Each row comes from the steps of one path. Every step used is in the known rows, and no mark comes twice. Write the path behind each row, first mark first.
Known rows:
dobuz > pazig > figim > nopo > kadok > suzuvu > zego: [-1.78 -1.03 -1.66  1.27  1.55  0.43  3.23  0.73 -0.99 -1.84 -0.77 -0.52
  0.19  0.33  1.31  2.00  0.32  3.09 -0.10  0.52]
robu > zego > suzuvu > dobuz > pazig > figim: [-1.22  0.45 -0.85  0.24  2.77 -2.29  1.42 -0.04 -4.47 -2.89  1.64  0.07
 -0.89  1.55 -0.71  1.11 -0.71  5.66  4.31  2.22]
robu > zego: [ 0.25 -1.01 -1.14  1.69  3.26 -1.47 -0.89  1.57 -2.03 -2.57  0.95  1.26
 -1.28  1.12 -0.67 -2.09  0.89  3.85  0.01 -0.77]
dobuz > pazig > figim > nopo: [-0.02 -0.87 -3.46  1.36  2.43  0.19 -0.45  0.49 -0.24 -3.53 -0.66  1.16
  0.71  2.17  0.40 -0.89  0.97  6.02  3.17 -0.45]
nopo > dobuz: [-0.15 -1.41 -2.09  1.54  1.16 -2.12  2.32  0.52 -0.47 -0.67 -1.19  1.99
  1.66  1.17  1.37  0.22 -0.81  3.72  2.84  2.63]
nopo > kadok: [-0.03 -2.12 -1.37  1.07  1.85 -0.20  2.13 -0.14  0.39 -1.08 -3.85  1.43
 -0.67 -0.13  0.53  0.88  0.67  4.55  0.55  2.19]
zego > nopo > kadok > suzuvu > dobuz: [-2.13 -1.24 -1.13 -1.66  0.63 -1.59  1.99 -1.12 -2.26  0.60  0.56 -1.45
 -2.32 -0.71  1.42  1.83 -0.76  3.29  0.15  2.11]
nopo > zego > robu: [-0.14 -0.79  0.19  2.55  2.47 -1.17  1.34  3.68 -0.49 -1.96 -1.26  0.75
  1.06  1.57 -0.79  0.31  0.62  3.91  2.27  1.46]
suzuvu > dobuz > pazig > figim: [-1.58  0.02 -0.64  0.75  2.28 -2.14  1.12 -0.20 -3.76 -3.26  0.15 -0.46
 -1.09  1.63 -0.34  1.24 -0.91  6.93  4.74  2.52]
bovag > nopo > zego: [ 0.10 -1.76 -0.48  2.05  1.76 -0.95 -0.38  1.07  1.15  0.88 -3.02  1.82
 -0.11  1.26 -1.03  1.83 -0.60  4.61  2.92 -2.17]
robu > bovag > nopo > zego: [ 1.02 -1.14 -0.40  1.03  1.83 -1.19 -1.75  1.27  1.10  0.51 -2.73  2.38
 -0.10  1.21 -1.20  1.90 -0.07  4.18  2.19 -1.52]
suzuvu > zego > robu > bovag > nopo: [ 0.96  0.17  1.77  1.05  3.61 -0.78 -1.78  2.80 -0.33 -0.60 -1.10  3.24
 -1.53  0.42 -2.52  3.19  1.99  2.76  0.64  0.45]
kadok > suzuvu > zego > robu > bovag > nopo: [ 0.82  0.15  1.06  1.12  3.17 -0.62 -1.56  2.49 -0.29  0.37 -0.67  2.90
 -1.71  0.04 -2.46  3.23  1.76  2.31 -0.15  0.39]
figim > nopo > zego > robu > bovag: [ 1.82  0.15 -0.79  0.25  2.70 -1.09 -2.06  3.20  0.02 -2.95 -0.81  1.86
  0.93  1.48 -0.47 -0.07  1.94  3.25  0.49  1.86]
zego > robu > bovag > nopo: [ 1.41  0.05  1.13  1.13  3.51 -0.93 -2.41  2.43 -0.08 -0.06 -1.31  3.54
 -1.79  0.37 -2.86  2.58  1.91  3.29  0.85  0.64]
kadok > suzuvu > zego > nopo > dobuz > pazig: [-1.04 -0.17 -1.70  1.27  0.12 -2.29  3.91  1.64 -2.51 -0.72  2.34  0.50
  0.85  1.02  0.46  0.16 -1.17  3.48  2.54  1.23]
kadok > suzuvu: [-0.97 -1.05 -2.56  3.03  1.49 -0.84  0.43 -0.37 -0.50  1.11 -0.97 -0.92
 -1.84 -0.43  0.66  0.23 -0.96  3.67 -0.68  1.05]
kadok > suzuvu > dobuz > pazig > figim: [-1.71  0.04 -1.42  0.84  1.86 -1.97  1.35 -0.45 -3.71 -2.23  0.50 -0.81
 -1.26  1.27 -0.25  1.33 -1.12  6.48  3.94  2.47]
bovag > robu > zego > suzuvu > dobuz > pazig > figim > nopo: [-0.12 -0.24 -3.52  0.54  2.26 -0.43  0.12  0.55 -1.33 -3.41  0.59  1.07
  1.06  2.36 -0.44 -0.29  1.22  4.75  2.42 -0.63]
figim > nopo > kadok > suzuvu > zego > robu: [-1.04 -0.69 -0.33  1.89  2.58  0.39  3.06  3.58 -0.68 -2.30 -0.17  0.25
  0.79  0.56  0.13  1.31  1.87  1.97 -0.45  1.84]
pazig > figim: [-0.47 -0.41 -0.54  1.56  3.52 -1.07 -0.72 -0.41 -1.70 -2.65 -2.19  1.73
 -0.88  1.02 -0.46  1.13 -0.14  5.78  3.13  2.83]
zego > suzuvu > dobuz > pazig > figim > nopo > kadok: [-0.15 -1.60 -3.25 -0.95  1.65  0.39  2.82 -0.61 -0.24 -1.81 -1.67  1.53
  0.72  0.74  0.84  1.18  1.11  4.47  2.09  1.62]

Write each row's path:
[-0.33 -0.94 -3.54  2.21  0.26 -1.76  3.22  1.51 -1.09 -2.07  0.85  0.22
  1.78  2.23  0.93 -1.17 -0.58  5.44  3.87  0.25]	figim > nopo > dobuz > pazig
[ 0.35 -1.22 -2.50  1.11  1.31  0.22  1.06  0.48  0.46  2.41 -1.55  1.74
 -1.41 -1.07 -1.12  1.93  0.98  2.40 -1.90  1.58]	zego > robu > bovag > nopo > kadok > suzuvu
[-2.01 -0.47 -1.41  0.15  0.04 -2.25  3.27  0.29 -3.38 -0.66  2.03 -2.27
 -1.86  0.39  0.45  0.64 -1.21  5.04  2.07  1.07]	zego > nopo > kadok > suzuvu > dobuz > pazig
[-1.17 -0.31 -0.63  1.74  2.43  0.26  3.48  3.57 -1.59 -2.77  0.45  0.31
  1.10  0.95 -0.38  1.42  1.70  2.77  0.56  2.10]	dobuz > pazig > figim > nopo > kadok > suzuvu > zego > robu
[ 0.48 -0.60 -1.26  2.97  2.49 -1.63 -1.16  1.95 -1.47 -2.63 -0.84  1.61
 -0.50  1.55 -2.32 -1.40  1.51  3.67 -1.28 -1.02]	bovag > robu > zego
[-1.64 -0.27 -1.75  0.43 -0.17 -2.38  2.89  0.79 -3.59 -0.92  2.24 -1.66
 -1.42  0.76 -0.79  0.19 -0.50  4.57  0.85  0.24]	bovag > robu > zego > nopo > kadok > suzuvu > dobuz > pazig
[-0.63 -1.57 -3.77  0.40  0.61 -0.51  0.56  0.37  0.16 -1.29 -0.81 -0.19
  1.62  2.23  1.01 -0.08 -0.67  5.35  3.31 -1.61]	kadok > suzuvu > dobuz > pazig > figim > nopo > zego
[ 1.58  0.32  0.13  0.55  2.77 -1.68 -1.81  3.12 -0.65 -2.71 -0.96  1.65
  0.38  1.18 -0.76  0.43  1.43  3.35  0.56  2.67]	nopo > zego > robu > bovag
[ 0.80  0.05 -0.20  1.17  3.03 -1.58  0.45  0.47 -0.17  1.53 -1.18  2.09
  0.02  0.37 -0.65  3.19 -0.82  1.84  2.41  0.47]	robu > bovag > nopo > zego > suzuvu
[-1.89 -1.26 -0.44  1.72  1.76 -0.04  3.07  0.63 -0.78 -1.04 -1.59 -0.79
 -0.62 -0.36  1.55  2.40 -0.03  2.39 -0.99  1.09]	nopo > kadok > suzuvu > zego
[-1.11 -0.55  0.88  2.13  2.77  0.03  3.00  3.58 -1.01 -1.10 -0.42  0.87
 -0.05  0.13 -0.96  2.58  1.61  1.88 -0.26  1.90]	bovag > nopo > kadok > suzuvu > zego > robu
[-2.34 -0.38 -1.48  1.67  0.32 -2.63  2.88  0.41 -3.54 -1.23  1.82 -3.56
 -1.96  0.97  0.75  0.37 -1.73  5.99  2.79  0.71]	kadok > suzuvu > dobuz > pazig
[ 1.10  0.58 -0.85 -0.85  2.26 -1.63 -1.36  2.91 -1.57 -3.61  0.52  1.09
  0.91  1.94 -0.60  0.46  1.55  4.09  1.87  2.33]	suzuvu > dobuz > pazig > figim > nopo > zego > robu > bovag
[-0.33 -1.87 -2.85  1.80  1.04  0.30  1.59 -0.67  0.74  2.96 -2.22  1.15
 -1.81 -1.15 -0.50  1.84  0.09  3.07 -1.32  0.65]	bovag > nopo > kadok > suzuvu
[-1.64 -0.46 -0.73 -1.34  2.13 -2.10  1.64 -0.83 -2.36 -1.14  0.51 -1.11
 -0.16  1.14  1.68  2.55 -1.27  3.59  3.90  1.45]	pazig > figim > nopo > zego > suzuvu > dobuz
[-1.06 -0.11  0.62 -1.43  2.15 -2.71  0.93 -0.36 -2.37  0.11  0.46 -0.73
 -1.24  0.55  0.79  3.54 -1.21  2.92  3.09  1.35]	robu > bovag > nopo > zego > suzuvu > dobuz
[-0.28 -2.07 -4.61  1.44  0.77  0.83  1.61 -0.63  1.17  1.22 -1.89  0.34
 -0.55 -0.57  1.11  0.05  0.46  3.21 -1.65  0.55]	figim > nopo > kadok > suzuvu
[-0.12  0.53 -0.53  0.66  2.42 -1.62  1.63  1.81 -2.84 -2.68  0.47  2.74
  1.11  1.83 -1.55  2.18  0.40  4.80  4.11  3.00]	suzuvu > zego > robu > bovag > nopo > dobuz > pazig > figim
